Each row was made from one small tree. The marks that hang from a mark follow it in brackets, in alphabetical order. Every link used is in the known rows. Write each row's tree.
Known rows
tameb{pidugu{ziban{kula nogir rilen}}}: [ 20.2  -1.5  11.2 -43.2  -7.0  82.0 -28.1   9.1   3.1 -44.7  -5.2  15.8
   5.0  26.1  21.9  31.2  31.5 -15.6  50.5  36.8 -35.5  29.6  -6.7  27.2
  18.2   1.5 -34.0 -31.5]
zeviv{buza{fogima{nogir{ziban{kula pidugu}}}}}: [ 22.4  -5.1  -3.5 -30.4   4.2  21.5 -13.3   3.1  21.2 -17.3  -8.1  -4.1
   0.2   4.7  -5.7  46.9  52.4   6.5  15.1  26.7  -7.5  19.2 -13.3  -0.7
  14.9 -32.0   6.6 -18.6]
vifeka{rilen{ziban{kula nogir pidugu{tameb}}}}: [ 13.4   3.9   3.6 -36.0  14.2  42.3   2.6  13.2   6.5 -56.0  10.3  -5.2
   3.7 -13.1  44.3  50.8  10.8 -10.4  -6.4   5.5 -18.4  34.1 -32.2  43.6
  17.0 -15.4 -26.7  -9.0]
rilen{ziban{pidugu}}: [ 20.3  -7.5   1.4 -30.7   0.3  27.1  11.9  12.1   5.6 -23.0  10.8  -7.0
   4.8  -7.9   9.9  21.9  12.3  -2.2  -3.1   9.3 -25.6  26.7 -19.2  21.6
  30.3 -17.8 -18.4 -18.1]
pidugu{tameb ziban{kula rilen}}: [  7.2   0.9  14.1 -51.8 -19.9  63.9 -19.2  -2.7   9.7 -26.6 -18.5  17.1
 -15.6   7.5  41.7  19.0  41.1  -0.3  29.7  13.5 -15.9  17.4 -17.0   7.7
  12.4   2.6   2.9 -37.3]
nogir{fogima ziban{rilen}}: [ 36.7  24.9 -10.9 -53.6 -24.7  40.0 -10.9  16.0   6.7 -18.4  11.1   0.1
 -10.0  -8.9  11.2  18.9  68.0  -3.3  38.2  27.9 -17.4  13.5 -11.5 -26.9
  15.4 -15.7 -11.5 -34.3]
zeviv{buza{fogima{nogir{ziban{pidugu}}}}}: [ 22.3  -2.1   1.8 -35.4  -2.7  26.0  -0.8   8.8   4.2 -13.9   3.0  -5.7
   0.7  -5.2 -20.9  39.7  53.3  -0.6  18.2  24.6 -10.4  14.2  -9.0  -9.6
  28.0 -37.8   6.4 -15.9]
rilen{ziban{nogir}}: [  5.2  -6.0   3.8 -29.5   3.4  40.9  13.7  12.2 -21.2 -35.6   9.2  -4.5
   6.9 -12.5  13.2  28.3   9.0 -14.2  20.7  14.2 -29.6  19.0 -17.4  26.1
  24.7 -21.5 -18.4 -25.5]
deri{ziban{kula nogir pidugu rilen}}: [ 23.5  11.1  -0.1 -43.9   6.0  55.7 -36.6   0.9  33.9 -46.5  -6.2   6.5
  19.2  25.3  44.2  36.8  38.4  -6.2  24.8  37.7 -32.7  18.7 -11.1  23.2
   4.2 -19.3 -21.8  -9.7]
fogima{buza{zeviv} nogir{ziban}}: [ 27.8  27.7  10.8 -24.6  -5.4  26.9 -19.8   4.0  -2.2 -18.2 -11.7  15.9
  -6.7  11.1 -23.9   6.0  21.0  -9.4  35.4  44.8  -2.4  22.2  12.8 -30.8
  19.6 -28.3   4.1 -12.9]
rilen{ziban{kula nogir}}: [  7.2  -9.8  -2.0 -23.1  12.7  37.3   1.2   7.5  -4.1 -37.8  -1.8  -1.3
   6.8  -1.7  28.9  36.0   8.5  -6.6  17.2  15.0 -25.6  24.4 -21.2  33.9
  10.7 -14.9 -20.2 -28.1]
zeviv{buza{fogima{nogir}}}: [ -3.3 -16.5   2.9 -33.3  -8.3  32.8   9.5  -2.4 -13.5 -11.7  -6.0   0.1
  -8.6  -4.9 -18.0  26.9  43.6  -4.9  36.4  24.1 -12.8   7.2  -7.2  -6.1
  40.6 -26.5  24.1 -13.4]
buza{fogima{nogir{ziban}} zeviv}: [ -2.2  26.1   1.4 -14.8  -7.7  24.2  -9.2   9.4 -14.1 -20.1  -3.7 -15.2
  -6.9  -7.5 -21.0  12.9  40.4  -3.2  39.1  30.7  -5.4   4.2  27.1 -36.9
  17.0 -32.0  12.3 -27.1]
pidugu{tameb ziban{kula nogir{fogima} rilen}}: [ 16.5   7.9  -2.7 -53.9 -24.3  75.9 -17.3  13.7  13.3 -37.2 -17.5   6.5
 -11.4   1.8  44.4  40.1  55.8  -6.9  52.2  22.5 -22.9  12.6 -20.6  11.8
  -8.3  -0.8 -21.6 -27.3]
ziban{kula rilen}: [ 16.6  -0.3   4.9 -34.2  -4.3  45.3 -17.7  -7.9  12.1 -20.7  -6.7  12.9
  -7.5  16.9  32.9  13.1  38.0   4.3  27.8  22.4 -18.8  24.0 -12.0   7.1
  16.3   2.1  -1.9 -28.7]
ziban{kula nogir{fogima} pidugu}: [ 35.6   3.4 -17.6 -31.7   5.1  37.4 -13.2   9.3  26.2 -33.1   0.9  -8.6
   5.4  10.8  29.1  46.5  48.2  -8.8  20.6  32.2 -25.4  20.9 -15.8  19.6
 -10.7 -10.4 -42.3 -10.1]
deri{ziban}: [  1.1  14.5  -4.5 -55.1  -8.2  31.4 -16.0  -2.6   0.8 -29.7   8.1   4.9
   0.4   1.2  10.9  20.4  35.8 -20.7  14.9  36.4 -24.6  -0.5  -5.8 -12.7
  35.8 -31.5  10.2 -26.0]
zeviv{buza{fogima{nogir{ziban}}}}: [  7.1   0.6   0.8 -39.3  -7.2  26.6   2.1   3.7 -13.3 -13.8   1.3  -0.8
  -7.3 -12.1 -24.6  33.4  53.7  -3.8  31.8  25.8  -8.2   6.0  -8.6 -20.4
  34.3 -38.7  21.2 -28.6]
pidugu{tameb ziban}: [ -0.2   3.9  10.9 -52.1 -23.2  52.6  -0.3  -0.2 -14.3 -22.6  -2.8   7.9
 -16.2  -9.9  13.1  22.0  33.7 -19.3  16.5  14.8 -16.3   6.7 -11.7  -2.1
  25.8 -14.4   5.1 -38.6]
fogima{buza nogir{ziban}}: [ 33.2  16.5  10.8 -38.7  -2.0  26.0 -12.8   3.7  -3.6 -21.3   3.3  20.3
   1.3   5.6 -18.3  18.3  29.1 -12.5  31.3  41.0 -10.4  24.5  -6.6 -17.0
  20.7 -29.0  -6.0 -13.3]
vifeka{rilen}: [  8.0   9.4  -0.2 -45.2  -2.7  28.3  12.1  -0.7 -13.3 -31.3  22.9   3.4
  -8.0  -1.2  11.7  14.4  41.9 -20.0   4.4  25.9 -11.6  24.1 -13.2  -3.2
  45.4 -18.2  -2.3 -17.5]
tameb{pidugu{ziban{kula rilen}}}: [ 20.1  -2.4   9.7 -47.2 -15.2  69.7 -29.2   4.8   9.3 -32.0  -6.5  18.4
  -5.5  25.1  18.1  19.3  34.7  -8.4  41.7  33.5 -29.9  28.4  -7.2  11.3
  30.7   6.9 -18.3 -34.6]
buza{fogima}: [ -4.1  -5.6   4.3 -32.0  -8.3  28.4  12.4  -2.8 -26.5 -13.0   2.9 -13.9
  -8.9  -5.9  -3.7  15.1  41.8  -6.7  21.4  13.6 -11.2   1.0  -3.4  -3.9
  27.0 -17.6   6.5 -27.9]

Write each row's tree
[ 33.7  -1.7  -3.7 -53.9 -22.6  52.0  10.8  13.3  -5.8 -24.7 -10.9  10.1
  -2.4  13.9  -2.8  27.6  43.9 -19.3  44.9  40.5 -17.5  18.9 -20.7  10.9
   6.4 -20.6 -35.1  -4.7] => pidugu{ziban{nogir{fogima{buza}}}}
[ 39.0  17.0   4.1 -26.6   5.4  37.7 -36.9   8.1  40.0 -31.5   4.5   8.6
  11.6  16.9  26.9  27.6  45.2   6.4  27.5  33.7 -22.8  36.7  -3.3  -2.2
   0.3 -10.8 -19.8 -18.9] => fogima{nogir{ziban{kula pidugu rilen}}}
[ 46.1  29.0  -5.8 -39.9 -21.0  36.1 -28.5   8.3  22.8 -13.5 -30.0  14.1
 -20.8  20.3   6.0   9.3  49.2  10.3  41.1  39.4   3.0  23.3  -6.6 -25.2
  -1.8  -8.5  -9.9 -17.4] => nogir{fogima{buza{zeviv}} ziban{kula rilen}}
[ 15.6  -3.2   5.8 -33.4   3.0  33.6  -8.2   5.0  15.6 -28.3  -5.4  -0.4
  -8.1 -13.3  32.8  37.0   8.1   2.6  -9.8  -1.4 -18.9  22.0 -25.2  27.2
  13.6  -7.5  -8.5 -24.4] => rilen{ziban{kula pidugu{tameb}}}
[  6.2   4.0  18.8 -56.1 -29.9  68.8  -6.1   1.4  -4.7 -23.4  -7.3  13.2
 -14.3  -1.6  25.3  13.8  40.0  -8.1  32.5  13.4 -20.0  11.6 -13.4  -1.1
  26.4  -5.2   5.3 -36.2] => pidugu{tameb ziban{rilen}}
[ 40.7  28.9 -12.2 -36.6 -13.4  19.2 -22.4   6.0  15.1 -12.7 -25.5   9.0
 -23.1  11.9  -4.3  17.8  43.3   0.0  25.1  40.9   5.6  17.6  -4.4 -27.5
  -1.3 -18.9  -8.9 -19.9] => nogir{fogima{buza{zeviv}} ziban{kula}}
[ 10.3  10.6   1.2 -25.5  -3.4  35.9 -22.8   6.4   7.7 -25.5  -4.8  -4.0
   2.4   4.2  13.7  23.2  54.3   9.7  48.0  26.1 -11.9  16.5   2.7 -14.6
   5.0 -13.8   0.2 -27.1] => buza{fogima{nogir{ziban{kula rilen}}}}
[ 21.2 -11.0  -2.2 -25.6   7.5  23.4  -2.2   6.6  20.7 -26.7  -1.3  -3.4
   3.2   2.5  26.4  30.3  12.1   5.0  -6.4  10.5 -23.3  31.8 -23.2  30.4
  15.6  -9.9 -18.7 -20.3] => rilen{ziban{kula pidugu}}
[ 15.2   5.6 -25.4 -38.5   1.7  30.0  13.3  22.2   3.4 -51.2  12.0 -10.9
   1.8 -11.4  33.4  42.8  35.2 -11.2  19.6  24.7 -20.6  32.0 -31.3  24.1
  17.6 -17.2 -34.5  -9.1] => vifeka{rilen{ziban{kula nogir{fogima}}}}
[ 17.5  -0.2   7.1 -30.3   6.5  56.9 -17.6  -2.8   3.3 -33.2  -6.9  10.2
   3.2  18.3  37.8  23.8  35.5  -4.2  37.1  25.6 -24.2  24.6 -12.5  21.2
   4.7  -2.2 -17.7 -25.3] => ziban{kula nogir rilen}
[ 21.7  29.1 -11.5 -48.3 -17.7  43.6 -18.3   8.4   3.5 -31.9 -22.3   4.4
  -4.9  12.7  -7.4  22.1  32.7 -21.6  43.3  55.2 -13.5  -0.5   1.7 -16.5
  12.1 -34.2  -9.3   3.6] => deri{ziban{nogir{fogima{buza{zeviv}}}}}
[ 31.6  15.7  -2.4 -30.0 -13.1  42.5  -1.5   7.4  -8.9 -20.2 -20.5   4.0
 -13.6  12.1  -9.8  15.8  28.9 -15.2  44.0  40.4  -7.5  13.2  -0.7  -7.5
   6.7 -16.1 -19.4  -1.1] => ziban{nogir{fogima{buza{zeviv}}}}
[  0.6  -0.7   8.7 -49.0 -13.6  48.0 -13.6  -4.2   2.5 -24.5 -12.6  12.0
 -16.9  -1.5  30.0  29.3  34.8 -12.0  12.9  15.8 -14.1  10.5 -15.5   5.8
  12.9  -7.7   3.2 -39.9] => pidugu{tameb ziban{kula}}
[ 13.7   8.8 -21.4 -43.8  -7.4  36.0  26.8  27.6 -10.7 -49.0  23.6 -12.6
   2.2 -21.7  17.0  35.8  35.9 -18.9  23.3  24.1 -23.3  26.9 -27.5  13.8
  31.9 -24.4 -31.8  -5.9] => vifeka{rilen{ziban{nogir{fogima}}}}
[ 12.9  20.1  10.0 -32.7  -3.9  32.7 -11.6  11.8  -2.4 -24.9   8.8 -15.6
  -2.7 -22.6  -5.1  38.7  43.0  -6.5  19.2  12.4 -12.3   4.8   5.0 -15.1
  10.1 -28.8   0.4 -21.3] => buza{fogima{nogir{ziban{pidugu{tameb}}}}}
[ 45.3  29.1  -6.3 -53.6 -15.8  44.5 -32.4  13.4  36.8 -25.4  -3.9   0.4
 -13.3  -7.5  36.0  41.0  61.2   5.4  19.0  16.4 -14.5  16.7 -20.3 -10.2
  -8.9  -5.5 -17.2 -30.4] => nogir{fogima ziban{kula pidugu{tameb} rilen}}
[ 40.6  14.4  12.9 -35.4  -1.8  38.7 -32.5  -0.1  20.1 -23.8 -13.4  27.5
   1.7  23.1   9.5  16.3  35.6   4.9  44.5  39.3 -10.7  36.3 -10.8  -6.8
   8.0 -10.4 -10.0 -12.2] => fogima{buza nogir{ziban{kula rilen}}}
[  4.5  -2.6  -6.0 -30.4  13.6  33.0  11.7  11.3  -8.2 -52.5  12.9  -2.0
   6.6  -3.5  34.0  36.4  17.1 -12.4   8.6  18.5 -18.5  36.3 -29.4  34.7
  26.7 -19.0 -25.0 -14.9] => vifeka{rilen{ziban{kula nogir}}}
[ 31.4  -3.0 -20.3 -27.4   5.1  32.8   0.4  22.9  24.8 -36.8  -0.4 -14.2
   9.5  -4.2  30.4  49.0  27.2  -1.6  15.2  19.8 -30.0  26.7 -25.4  33.8
  -5.2 -12.7 -45.1 -10.4] => rilen{ziban{kula nogir{fogima} pidugu}}
[ 40.9  32.0  -5.4 -43.1 -21.1  24.0  -9.6  11.6  -1.4  -8.6 -14.6   6.4
 -22.1   2.5 -20.6  11.0  42.8  -8.0  27.9  39.4   2.5  12.1  -1.6 -36.7
  11.6 -24.1  -5.9 -18.0] => nogir{fogima{buza{zeviv}} ziban}
[ 25.5   5.7  15.0 -33.8   6.1  66.0 -27.2  -0.4  16.8 -35.7  -9.2   6.3
  -0.1   8.8  48.4  39.3  29.3  -3.3  22.3  11.9 -23.4  22.3 -16.0  29.7
  -5.0   0.0 -19.5 -19.8] => ziban{kula nogir pidugu{tameb} rilen}
[ 24.8   9.9  21.3 -40.2  -2.4  70.8 -12.8   3.6   1.1 -34.4   2.7   2.3
   0.6  -1.8  31.2  32.1  29.8  -9.4  25.0   9.9 -25.6  17.0 -12.8  19.9
   7.8  -6.6 -17.1 -18.0] => ziban{nogir pidugu{tameb} rilen}
[ 17.5  22.0  12.6 -57.7  -6.0  70.8 -30.9   6.1  12.1 -46.6   0.5   5.0
   7.4  -1.7  34.4  37.9  31.7 -18.5  26.6  25.3 -32.2   4.5  -9.4  11.8
  14.4 -23.9  -7.2 -14.2] => deri{ziban{nogir pidugu{tameb} rilen}}
[ 36.7  22.8 -16.9 -49.2 -16.3  35.0 -23.5  11.3  22.7 -20.2  -0.9   3.6
 -10.7   2.0  27.5  26.2  67.7   3.8  33.9  30.1 -15.1  19.3 -16.6 -17.7
   1.8  -8.3 -14.6 -34.9] => nogir{fogima ziban{kula rilen}}
[ 13.5  -7.2   6.7 -43.5 -15.4  54.3 -13.0  -1.6  14.8 -23.6 -12.4  14.7
  -4.5  24.4  34.5  12.2  46.4   2.5  32.1  26.3 -18.3  27.0 -15.0  10.8
  14.4  -0.6  -8.0 -32.2] => pidugu{ziban{kula rilen}}
[ 30.6  17.2  -5.6 -35.6 -22.1  29.5  -1.6   2.9  -0.8  -7.6 -21.7   6.5
 -22.5  11.6 -15.1   3.5  32.4  -7.4  33.2  37.2  -2.4  12.9   0.0 -23.1
  18.2 -12.0  -3.8  -5.0] => nogir{fogima{buza{zeviv}}}
[ 19.2   1.8  13.2 -53.5 -23.5  73.5 -14.5   9.8  -5.5 -29.8   5.9  15.7
  -5.8  15.0   1.0  12.5  33.7 -15.9  44.5  31.9 -31.4  24.2  -3.7   3.2
  42.7  -0.1 -16.9 -32.0] => tameb{pidugu{ziban{rilen}}}
[  2.8  26.7   7.7 -16.8 -14.4  41.8 -15.2  11.2  -6.4 -21.8  -8.5 -10.8
  -5.7   0.6  -9.6   2.9  46.6   5.1  54.7  29.3  -7.0  10.5  26.1 -35.0
  16.7 -21.8  12.1 -23.7] => buza{fogima{nogir{ziban{rilen}}} zeviv}
[ 17.7  19.2   5.7 -56.3  -8.0  54.0 -44.1  -4.1  36.0 -36.2 -10.9  11.3
  -1.9   8.7  47.3  32.1  36.3  -0.9  12.5  22.8 -23.2   8.2 -12.7   5.8
  13.7 -11.9   4.8 -19.3] => deri{ziban{kula pidugu{tameb} rilen}}
[ 35.5  14.4  -3.2 -41.3  -7.0  63.9 -24.4  10.0  28.4 -35.6 -10.5  -1.9
  -4.3   1.9  47.2  46.4  48.1  -2.2  34.3  18.4 -25.8  17.1 -18.5  18.5
 -14.1   1.5 -30.5 -12.2] => ziban{kula nogir{fogima} pidugu{tameb} rilen}
[ 42.4  26.0  12.2 -21.0  -0.8  25.3 -22.3   8.3  17.3 -19.3  -9.9  10.4
  -0.8  17.4 -21.8  12.4  20.6  -5.3  20.5  43.4  -5.3  31.5  11.5 -19.0
  13.0 -29.1 -10.6   0.1] => fogima{buza{zeviv} nogir{ziban{pidugu}}}
[ 17.2  13.4  13.7 -18.8  -5.4  34.1 -12.3  -4.8  -1.6 -16.0 -18.9  17.1
  -8.2  19.7 -18.2  -1.0  11.3  -8.2  40.1  41.9  -7.7  24.1  13.6 -18.6
  25.2 -15.9   6.8   2.4] => fogima{buza{zeviv} nogir}
[ 42.0   5.3 -10.4 -32.7  -2.5  54.2 -18.4  11.5  33.2 -33.1  -5.0  -4.0
   5.6  17.5  39.0  37.8  52.8   1.4  36.3  29.5 -27.9  28.8 -16.0  22.0
 -11.1  -0.8 -41.9  -7.2] => ziban{kula nogir{fogima} pidugu rilen}
[ 27.7  15.9 -25.9 -48.0   1.3  37.6 -28.5  10.8  37.2 -45.4  -0.7  -6.0
  12.7  12.2  32.6  50.9  49.4 -16.4  20.6  46.9 -31.0   8.3 -12.2  10.2
  -5.7 -28.0 -31.0  -5.6] => deri{ziban{kula nogir{fogima} pidugu}}
[ 19.3  -3.6  -4.9 -27.8  18.7  33.1   7.6  15.2  11.5 -55.1  14.5  -6.9
  13.3   1.6  35.3  40.7  16.4  -8.6  -4.6  17.8 -20.8  43.8 -29.6  45.5
  20.4 -17.9 -38.5  -3.6] => vifeka{rilen{ziban{kula nogir pidugu}}}
[ 34.2  -5.7  -6.2 -47.4 -15.4  47.6  -4.1   8.8   8.5 -28.2 -22.3  12.8
  -2.4  23.3  12.0  34.4  43.5 -12.3  41.7  41.5 -15.2  22.6 -25.2  19.5
  -8.1 -12.5 -37.8  -7.4] => pidugu{ziban{kula nogir{fogima{buza}}}}
